Known rows, with every way that one mark hangs from another
Z(R): [ 0.11  0.22  0.15  2.09  0.65  1.11 -0.28  1.11 -0.43  1.10  0.17  1.44
  0.19 -1.24 -0.07 -0.59  0.20 -0.41  0.32  0.16 -0.28 -0.32 -0.93]
T(P(K R Z)): [-1.67  0.81  2.58 -0.11 -1.06 -0.48 -0.43  1.35  1.17 -1.60 -2.28 -1.40
 -0.96  0.25  1.88 -0.96  1.24  0.56 -1.10  0.26  0.95 -0.19  1.52]
Z(K(P T)): [ 2.24 -1.19 -1.45 -0.20  0.53  0.86  0.58 -0.74 -0.44  2.15 -0.96  0.06
  0.50 -0.63  0.93  0.69 -0.69 -0.03 -0.76  0.01  1.44 -2.26 -2.28]
Y(Z(K R)): [ 0.55 -0.88 -0.34  0.33  1.16 -1.44  0.23 -0.99 -1.96  0.50  0.69  0.42
  0.77  0.35  0.50 -1.60 -1.69 -2.81  1.00 -0.66 -0.96  0.03 -1.41]
Y(P Z(K R)): [ 0.85 -0.99 -0.27  0.50  1.28 -0.20  0.26 -1.22 -2.46  0.19  3.01 -0.36
  0.93  0.58  0.44 -1.72 -1.92 -2.72  1.03  0.08 -1.06  0.89 -1.56]
Z(K R): [ 0.30 -0.99 -0.19  1.00  0.88  0.51  0.50 -0.60 -0.97  0.96 -0.21  0.41
  0.50 -1.43  0.79 -1.18 -0.97 -1.52  0.41  0.57 -0.97 -0.75 -1.21]
P(Z): [-0.17  0.43  1.44 -1.33  0.22  0.87 -0.45  0.70  0.71  0.32  0.02  1.52
 -0.43  0.35 -1.75 -0.66  0.09  0.16 -0.27  0.46  0.11 -0.16  0.05]
P(K(T Y) R Z): [ 0.55  0.54  0.76  1.68  0.02 -1.71 -0.05  1.06  1.40  1.07 -5.60 -0.07
 -0.86  0.53  2.17  0.81 -1.03  1.89 -0.39 -0.47 -0.22  1.56  1.78]
Y(P): [ 0.36 -0.03  0.74 -0.69  0.72  2.74 -0.22  0.13 -0.16  1.12  2.99  1.37
  0.05 -0.52 -0.62 -0.15  0.32  0.93  0.05  0.93  0.26  0.36 -1.05]
P(R Y Z): [-1.69  2.11  1.37  0.88  0.57 -0.01 -0.53  1.24  1.19 -0.66 -1.28  0.25
 -0.84 -1.70 -3.27 -1.24 -0.90  0.86 -1.06  0.46 -0.16  0.68  1.62]
T(P(K) R Z): [-1.84 -0.65  0.37 -2.02 -2.53 -1.34 -0.24  0.09  0.99 -2.83  1.07 -0.89
 -0.13  1.61  2.38  1.34  3.72  0.39  0.64 -0.30 -0.07 -1.81  0.97]
Y(Z): [ 0.41  0.14  0.37 -1.39  0.86 -0.49 -0.46 -0.23 -0.67  0.88  1.67  1.92
  0.16  0.94 -0.66 -0.45 -0.28 -0.61  0.66 -1.03  0.16  0.17 -0.97]
T(R): [-0.54  0.18  0.18 -1.35  0.89 -0.14 -0.24  0.24  0.41  0.88  0.80  1.66
  0.20 -0.01  0.51  0.75  1.24  0.72  0.57  0.23 -0.22 -1.73 -0.41]
Z(K(T)): [ 1.33 -1.22 -0.50 -1.26  0.10  0.85  1.00 -1.36  0.24  1.67 -1.08  0.75
  0.26 -0.67  0.55  0.28 -0.52  0.21  0.39  0.24 -0.74 -1.39 -1.79]
K(Y): [ 1.00  0.09 -0.93  0.16  0.75  1.36 -0.33  0.07  0.47  1.96  0.31  2.19
  0.00 -0.81 -0.03  2.05  0.51  2.02  0.42 -0.15  0.57  1.10  0.53]
P(R): [-0.76  0.87  1.21  1.44  0.87  0.29 -0.35  0.97  0.59  1.01 -1.71  1.44
 -0.19 -2.88  0.84 -0.55  0.05  0.94 -0.29  0.11  0.19 -1.15 -0.13]
Y(P(K R) Z): [-0.39  0.14  1.83  0.11  1.41 -1.45 -0.32 -0.07 -0.89  0.47  0.38 -0.15
 -0.36  1.13  2.04 -1.75 -1.48 -0.18  0.16 -0.51 -0.14  1.68 -0.04]
Y(P(R) Z(K)): [ 0.06 -0.37  0.62 -0.05  1.52 -0.86  0.18 -1.34 -1.55  0.20  1.29 -0.37
  0.61 -0.90  1.17 -1.69 -2.15 -1.49  0.40 -0.03 -0.67  0.15 -0.86]
Z(K(P Y) R): [ 1.92 -1.00 -2.56  2.91  1.42  0.29 -0.04 -0.20 -1.53  1.92 -0.54 -0.18
  0.82 -1.30  1.57  1.09 -1.12 -0.60 -0.36  0.13  1.53 -0.11 -0.60]
P(K(T) Y(Z)): [ 0.62  0.15  0.02 -1.71  0.23 -1.27  0.28 -0.47  0.21  0.89 -0.14  0.33
 -0.75  3.07 -1.57 -0.35 -1.20  0.91  0.20 -1.44 -0.51  2.41 -0.09]

Rows
[ 0.55 -0.70  0.13 -2.00 -0.12 -0.91  0.65 -0.75  0.53  0.24 -1.51  0.09
  0.27  0.99 -0.04  0.09 -0.54 -0.66  0.33  0.67 -1.31 -1.72 -0.60]
P(Z(K(T(R))))
[ 1.26 -1.21 -1.12 -0.92  1.11  1.78  0.40 -1.85 -0.43  1.60  1.87  0.52
  0.47 -0.66  0.63  1.19 -0.89  0.93  0.42  0.88 -0.20  1.24 -0.13]
Z(K(Y(P)))
[ 1.17  0.87 -1.46  3.29  1.55  0.22 -0.89  1.34 -0.04  2.23 -1.83  0.81
  0.18 -2.60  1.60  2.10 -0.13  1.88 -1.13 -0.45  2.95 -0.43  0.53]
K(P(R) Y)
[ 1.70 -0.54 -1.94 -0.34  0.51  1.06  0.57 -0.84 -0.19  1.60  0.01 -0.34
  0.16 -0.56 -1.46  0.63 -1.07  0.54 -1.04  0.00  1.31 -1.08 -1.68]
Z(K(P(Y) T))
[-1.10  0.57 -0.01 -0.03 -1.19  1.19  0.09  0.23 -0.02 -2.39  1.39 -1.90
  0.01 -0.12 -2.53 -0.80  0.52 -1.16 -0.60  0.86  0.10  0.28  0.77]
T(P(Y Z(K R)))
[-2.01  1.42  2.31  0.00  0.60 -1.26 -0.40  0.91  1.37 -0.54 -2.68 -0.51
 -1.62  0.39 -1.47 -2.00 -1.48  1.29 -1.28  0.25 -0.27  1.95  2.26]
P(K R Y Z)
[-2.39  0.13 -0.15 -2.19 -2.50 -1.08 -0.24 -0.09  1.21 -3.42  2.08 -1.38
 -0.56  1.66 -0.24  1.33  3.28  1.09  0.33 -0.29 -0.19 -0.49  1.80]
T(P(K Y) R Z)
[-1.99  2.17  1.18  0.60 -1.16  0.93 -0.55  1.59  1.26 -2.30  0.02 -1.09
 -0.63 -1.59 -2.32 -0.29  1.28  0.79 -1.24  0.45  0.91 -0.04  1.74]
T(P(R Y Z))
[-0.98  0.16  1.73  0.20 -1.28  0.26 -0.38  1.41  0.31 -1.49 -0.54 -1.28
 -0.56  1.77  1.00 -0.91  1.46 -0.55 -0.56  0.24  0.62  0.51  0.83]
T(P(K Z(R)))
[ 1.94 -0.08 -2.10  0.60  0.35  0.91  0.19 -0.02  0.31  1.75  0.83  0.81
  0.66  0.45  1.08  3.50  0.85  2.21  1.13  0.24 -0.34  0.30 -0.14]
K(T(R) Y(P))
[-0.92  0.77  0.00  0.00  1.33 -1.66  0.13 -1.07 -0.50 -0.23 -0.07 -0.18
 -0.02 -1.44 -1.53 -1.44 -2.13 -0.63 -0.10 -0.64 -0.65  0.60  0.35]
P(R Y(Z(K)))
[-1.31  1.53  0.27  0.85 -1.31  1.63 -0.45  1.66  0.38 -2.34  1.80 -1.00
 -0.30 -0.02 -3.23 -0.29  1.43 -0.32 -0.64  0.50  0.60  0.65  1.01]
T(P(Y Z(R)))
[-2.12  0.79  1.06 -2.77 -1.08 -0.79 -0.32  0.59  1.26 -2.40  0.90 -1.73
 -0.85  3.01 -1.01  0.28  1.92  0.96 -0.67  0.36  0.42  0.44  2.11]
T(P(K Y Z) R)
[ 1.38 -1.08 -0.97  1.76  0.16  0.43  0.96 -0.44 -0.63  1.45 -1.57  0.23
  0.69 -1.17  1.09 -0.32 -0.94 -1.16  0.62  0.21 -1.34 -1.20 -1.93]
Z(K(T) R)
[ 0.51 -0.39 -0.99 -1.44 -1.31  1.76  0.93 -1.14  0.55 -0.23  0.71 -0.92
  0.21 -0.57 -1.04  0.91  0.68  0.59 -0.12  0.29  0.02 -0.90 -0.86]
Z(K(T(P(Y))))
[ 0.85 -0.51 -0.37  0.87  1.17 -1.76 -0.37  0.00 -0.87  1.47 -0.77  0.75
 -0.23  2.37  1.89  0.36 -1.02  0.14  0.78 -1.32 -0.05  2.96  0.77]
P(K(Y(Z(R))))
[ 0.66 -0.25 -0.30 -0.14 -0.65 -1.36  0.58 -0.89 -0.62 -0.42 -1.03 -0.85
  0.75 -0.53  1.80 -0.06 -0.15 -1.38  0.52 -1.02 -0.15 -1.51 -1.16]
Y(Z(K(T(P(R)))))
[ 2.40 -0.99 -1.90  1.87  0.78 -1.49  0.23 -0.33 -2.18  1.33 -0.50 -0.45
  1.10  0.61  0.99 -0.43 -1.80 -2.70  0.27 -1.13  0.67 -1.15 -2.47]
Y(Z(K(P T) R))
[-0.97  0.07 -0.38  1.91 -2.93  1.03 -0.48  1.21 -0.06 -2.78  1.81 -0.35
  0.47 -1.42  0.13  0.74  3.19 -1.01  0.66 -0.18  0.02 -1.54 -0.14]
T(P Z(R))
[-0.52 -0.54 -0.81  1.87 -2.63 -0.16 -0.40  0.74  0.18 -2.07  0.16 -0.93
 -0.01  0.48  2.21  1.76  2.67  0.27  0.70 -0.62  0.16  0.91  1.51]
T(P(K(Y)) Z(R))
[-1.09 -0.59 -0.80 -1.30 -2.36 -1.48 -0.34 -0.08  1.03 -2.36  0.65 -0.84
 -0.01  1.67  2.76  3.04  3.66  1.34  0.97 -0.53  0.15 -0.42  2.03]
T(P(K(Y)) R Z)
[-0.61  0.15  0.45 -2.38  0.42  0.68  0.22 -1.01  0.55 -0.46  0.81  0.03
 -0.53  0.17 -3.89 -1.24 -1.42 -0.10 -0.65  0.86 -0.66  0.95  0.65]
P(Y Z(K))
[ 0.01 -0.56  0.70  0.41  0.45 -0.02  0.17 -0.07 -0.48 -0.07 -0.83  0.04
  0.14 -0.22 -0.53 -1.74 -1.32 -2.02  0.06  0.86 -1.08 -0.30 -0.41]
P(Z(K R))
[ 0.36  0.13 -0.18 -1.83 -0.32  0.61  0.64 -0.90  0.85 -0.09 -0.39 -0.16
 -0.38  0.45 -3.66 -0.43 -1.46  0.17 -0.43  0.57 -0.99  0.49  0.01]
P(Y Z(K(T)))
